Each row comes from the steps of one path. Every step used is in the known rows, and no mark comes twice. Write the path behind each row, first mark first.
In the rows, zero is written as 128.
Known rows:
kaso-fama: [135 127 128 124 138 122 123 118 127 134 104 130  94 137 115 120 168 129
 127 134 122 122 126 134 137 126]
dega-suke-zodu-pobapez-nopi: [144 110 124 134 138 143 166 126 163 188 139 141 141 119  65 144 126 115
 182 164 122 111 129 149 134 158]
pobapez-milaf-kaso-fama-sikes-dega-suke: [114 140 140 128 166 110 127 119 141 175 133 137  73 146  86  70 149 136
 116 187 172 100 148 160 143 152]
zodu-pobapez: [148 122 125 140 125 131 135 128 123 132 113 138 130 115  79 156 125 124
 130 149 127 119 126 129 126 142]
senu-dega-suke: [150 156 140 146 133 138 132 132 139 177 131 160 130 145 124 111 121 136
 141 177 137  99 123 119 131 126]
nopi-pobapez-zodu-suke-kaso-fama: [147 121 163 120 131 118 141 124 173 151 107 148  99 163  77 111 160 111
 147 176 138 128 122 137 139 137]
kaso-suke-dega-sikes: [101 127 146 127 151 136 154 127 145 172 142 135 101 106  80 129 132 112
 126 163 128 113 149 116 145 142]
fama-sikes-dega-suke: [ 94 132 142 131 150 134 133 108 134 173 128 129 112 133 128  98 134 147
 101 153 153 105 151 153 122 128]
fama-sikes: [126 118 130 137 137 129 134 107 128 134 123 121 119 126 130 127 137 140
 114 134 129 124 149 150 121 129]
kaso-fama-sikes-dega: [ 96 108 127 121 148 122 125  97 132 133 103 147  69 134 119 105 182 138
 102 149 150 113 149 159 129 123]
pobapez-zodu-suke-kaso: [117 125 142 115 116 123 151 133 168 144 147 141 128 146  91 103 127 101
 151 163 153 142 135 130 130 139]
milaf-pobapez-zodu-suke: [149 134 147 132 105 146 128 151 149 145 129 144 124 152 120 127 129 105
 152 151 149 139 147 138 138 137]
nopi-buzam: [133 130 160 126 107 131 125 126 136 131 123 128 130 121 128 124 126 130
 144 128  85 128 135 132 125 132]
kaso-suke-dega-senu: [ 94 151 147 112 147 131 153 131 154 157 134 132 111 112 112 129 123 119
 127 168 155 116 129 119 149 147]
nopi-pobapez: [150 125 150 137 132 130 121 126 135 129 110 134 131 135 127 145 120 137
 125 133 119 120 118 129 127 128]
suke-zodu-pobapez-milaf-kaso: [156 101 110 136 138 121 160 145 152 128 143 144 113 118  45 140 105  93
 147 186 149 126 131 127 145 174]
milaf-kaso-fama-sikes-dega-suke: [105 128 146 128 174  99 128 113 120 172 104 137  74 150  90  84 174 135
 103 180 148  98 148 163 137 145]
milaf-kaso-suke-zodu-pobapez-nopi: [146  78 133 132 145 114 152 140 157 147 138 158 104  98  32 145 131  87
 184 186 119 128 122 155 152 171]
senu-dega-sikes-fama: [139 146 114 151 136 130 128 120 139 154 110 180 135 132  90 110 176 115
 145 179 164  89 146 122 136 120]
zodu-suke-dega-sikes-fama: [ 94 133 144 114 152 136 148 129 140 166 112 157 137 149  64 100 172 114
 137 182 161 114 154 135 148 151]
milaf-pobapez-nopi: [139 120 115 132 124 133 127 141 140 133 133 149 135 132 131 151 136 124
 186 114 122 130 137 153 127 147]
nopi-pobapez-milaf-kaso-fama: [169 133 148 134 150 105 113 136 144 130 115 142  93 149  86 117 133 126
 140 167 136 115 115 135 149 152]
senu-dega: [143 134 126 138 122 130 128 130 139 129 129 174 122 134 129 124 127 127
 143 166 140 115 120 118 132 123]
milaf-pobapez: [147 124 118 139 129 135 127 142 123 125 113 132 123 136 135 154 136 124
 134 120 123 128 142 130 129 139]
zodu-suke-kaso-fama-sikes: [126 104 135 119 155 117 148 106 147 152  94 129  87 159  70 103 181 131
 115 172 125 127 150 160 130 148]
pobapez-zodu-suke-dega-sikes: [ 94 143 154 116 125 140 160 134 163 178 158 150 124 142  79 103 125 100
 148 180 159 120 159 121 144 144]
zodu-suke: [132 127 149 120 126 136 123 140 131 144 122 134 131 149 104 110 125 128
 125 154 131 135 129 137 136 135]
suke-kaso-fama-sikes: [122 104 115 127 159 108 155  95 143 136 102 124  85 137  94 122 186 130
 117 145 122 122 149 152 122 141]
zodu-pobapez-milaf-kaso-fama: [167 130 122 139 141 107 129 138 132 134 117 146  90 128  39 128 140 113
 145 184 145 115 124 136 148 166]

Which path is each row?
[125 139 116 141 143 128 129 118 128 152 109 135 140 126  88 114 177 114
 130 140 152 102 152 132 133 127]  dega-sikes-fama
[108 103 163 115 140 118 142 102 178 150 103 164  74 159  83  96 172 120
 123 189 165 120 145 161 131 135]  nopi-pobapez-zodu-suke-kaso-fama-sikes-dega
[106 100 121 122 139 142 161 126 165 181 142 164 124 118  68 130 130 112
 172 172 151 107 128 152 132 154]  sikes-dega-suke-zodu-pobapez-nopi
[137  88 109 127 125 135 162 124 161 141 136 155 131 110  70 158 132 105
 185 152 126 126 129 149 133 156]  suke-zodu-pobapez-nopi
[ 84 131 125 106 163 112 149 107 160 161  94 141  82 160  70  87 181 128
  97 189 178 101 155 156 131 148]  zodu-suke-kaso-fama-sikes-dega-senu
[151 114 127 142 143 146 167 127 144 180 117 124 127 123  68 147 127 114
 127 169 124 109 132 127 135 152]  dega-suke-zodu-pobapez
[ 83 119 126 124 162 120 157 105 147 170 129 129 111 137 105 101 141 137
 106 158 153 109 153 148 114 141]  fama-sikes-dega-suke-kaso
[144  91 113 135 130 139 163 125 144 132 114 138 118 114  73 160 132 107
 130 159 126 124 132 126 134 148]  suke-zodu-pobapez
[ 85 129 124 116 152 117 150 126 146 163 137 136 120 139 104 102 133 127
 120 151 153 112 131 126 121 140]  sikes-dega-suke-kaso
[ 87 155 117 115 135 124 128 130 142 138 127 142 122 129 128 113 127 124
 110 144 182 102 132 125 129 127]  sikes-dega-senu
[ 93 127 124 113 163 112 146 117 145 169 112 138  86 148  91  95 173 126
 119 158 147 107 129 132 130 137]  sikes-dega-suke-kaso-fama
[ 80 141 133 106 142 114 155 104 182 166 118 149  80 154  81  78 177 109
 118 192 200 106 160 156 133 138]  pobapez-zodu-suke-kaso-fama-sikes-dega-senu
[159  96 126 138 126 155 157 135 171 149 145 137  96  89  56 143 108 100
 141 179 144 128 127 126 151 151]  kaso-suke-zodu-pobapez-milaf
[131  89 138 125 139 141 149 129 155 142 133 126  95 106 108 129 135 103
 126 151 121 136 128 129 148 131]  kaso-suke-zodu
[154  82 137 139 150 115 155 142 139 139 117 142  92 102  34 149 131  87
 132 193 120 127 126 131 154 163]  milaf-kaso-suke-zodu-pobapez
[122  90 131 135 178 112 162 110 137 177  91 147  64 136  35 115 178 113
 106 210 146  94 152 161 144 165]  milaf-kaso-fama-sikes-dega-suke-zodu-pobapez
[158 137 144 137 123 139 120 133 155 132 140 133 131 131 124 132  93 139
 137 140 142 121 118 126 133 135]  nopi-pobapez-milaf
[131 120 131 130 146 142 160 127 150 176 133 113 126 137 117 120 128 118
 126 148 126 118 135 125 137 138]  dega-suke-zodu
[123 104 124 138 158 127 166 125 158 174 143 145  96 123  44 111 112 112
 121 210 175 103 155 152 139 174]  fama-sikes-dega-suke-zodu-pobapez-milaf-kaso
[132 129 140 141 154 121 159 147 148 171 155 150  96  97   4 135 103  96
 144 211 149 105 147 118 156 181]  zodu-pobapez-milaf-kaso-suke-dega-sikes
[128 105 120 134 154 150 164 103 169 187 120 143  68 123  56 112 154 125
 116 197 169  95 152 155 141 152]  kaso-fama-sikes-dega-suke-zodu-pobapez-milaf
[130 137 127 127 162 113 152 117 143 177 109 115 103 150  89 110 170 129
 128 152 120 111 129 130 130 143]  dega-suke-kaso-fama
[136 121 131 125 117 131 152 148 163 140 131 144 123 155  98 128 135  96
 158 155 147 142 147 132 132 151]  milaf-pobapez-zodu-suke-kaso
[140 120 121 133 119 129 134 127 140 141 134 154 142 112  76 153 127 124
 182 143 126 121 122 152 125 148]  zodu-pobapez-nopi
[ 99  99 131 121 167 136 157  97 153 181 107 133  68 140 108  96 182 128
 102 168 147 103 154 155 138 132]  kaso-fama-sikes-dega-suke-zodu
[152 134 179 129 108 139 122 135 160 148 127 147 132 151 113 118 111 118
 145 163 145 129 121 136 138 126]  nopi-pobapez-zodu-suke
[ 91 168 156 100 120 136 159 137 172 164 149 148 134 148 111 105 115 107
 149 183 186 122 139 124 146 149]  pobapez-zodu-suke-dega-senu
[ 99 116 156 111 141 135 146 130 142 140 138 143 100 109 114 130 127 121
 135 158 128 138 124 125 147 142]  kaso-suke-dega
[165  96 156 135 150 124 139 147 171 138 143 138  94 117  79 125 100 101
 139 183 136 130 118 128 161 158]  nopi-pobapez-milaf-kaso-suke-zodu
[ 96 126 143 125 158 134 148 119 143 164 120 149 111 108  76 117 177 107
 137 171 151 111 147 129 152 139]  kaso-suke-dega-sikes-fama
[ 94 134 125 124 147 129 161 125 137 159 141 136 124 127  94 131 132 118
 129 149 135 110 154 114 133 146]  suke-dega-sikes
[139 122 163 122 120 123 144 131 176 145 129 147 133 154  91 119 119 110
 148 169 144 135 125 130 131 140]  nopi-pobapez-zodu-suke-kaso
[ 91 100 130 125 155 142 162 106 154 174 130 132 100 132 121 104 140 128
 102 161 153 109 156 150 129 136]  fama-sikes-dega-suke-zodu
[130 118 149 123 145 119 151 148 146 138 149 158  95  99  38 137  99 105
 153 207 151 130 121 127 158 182]  zodu-pobapez-milaf-kaso-suke-dega
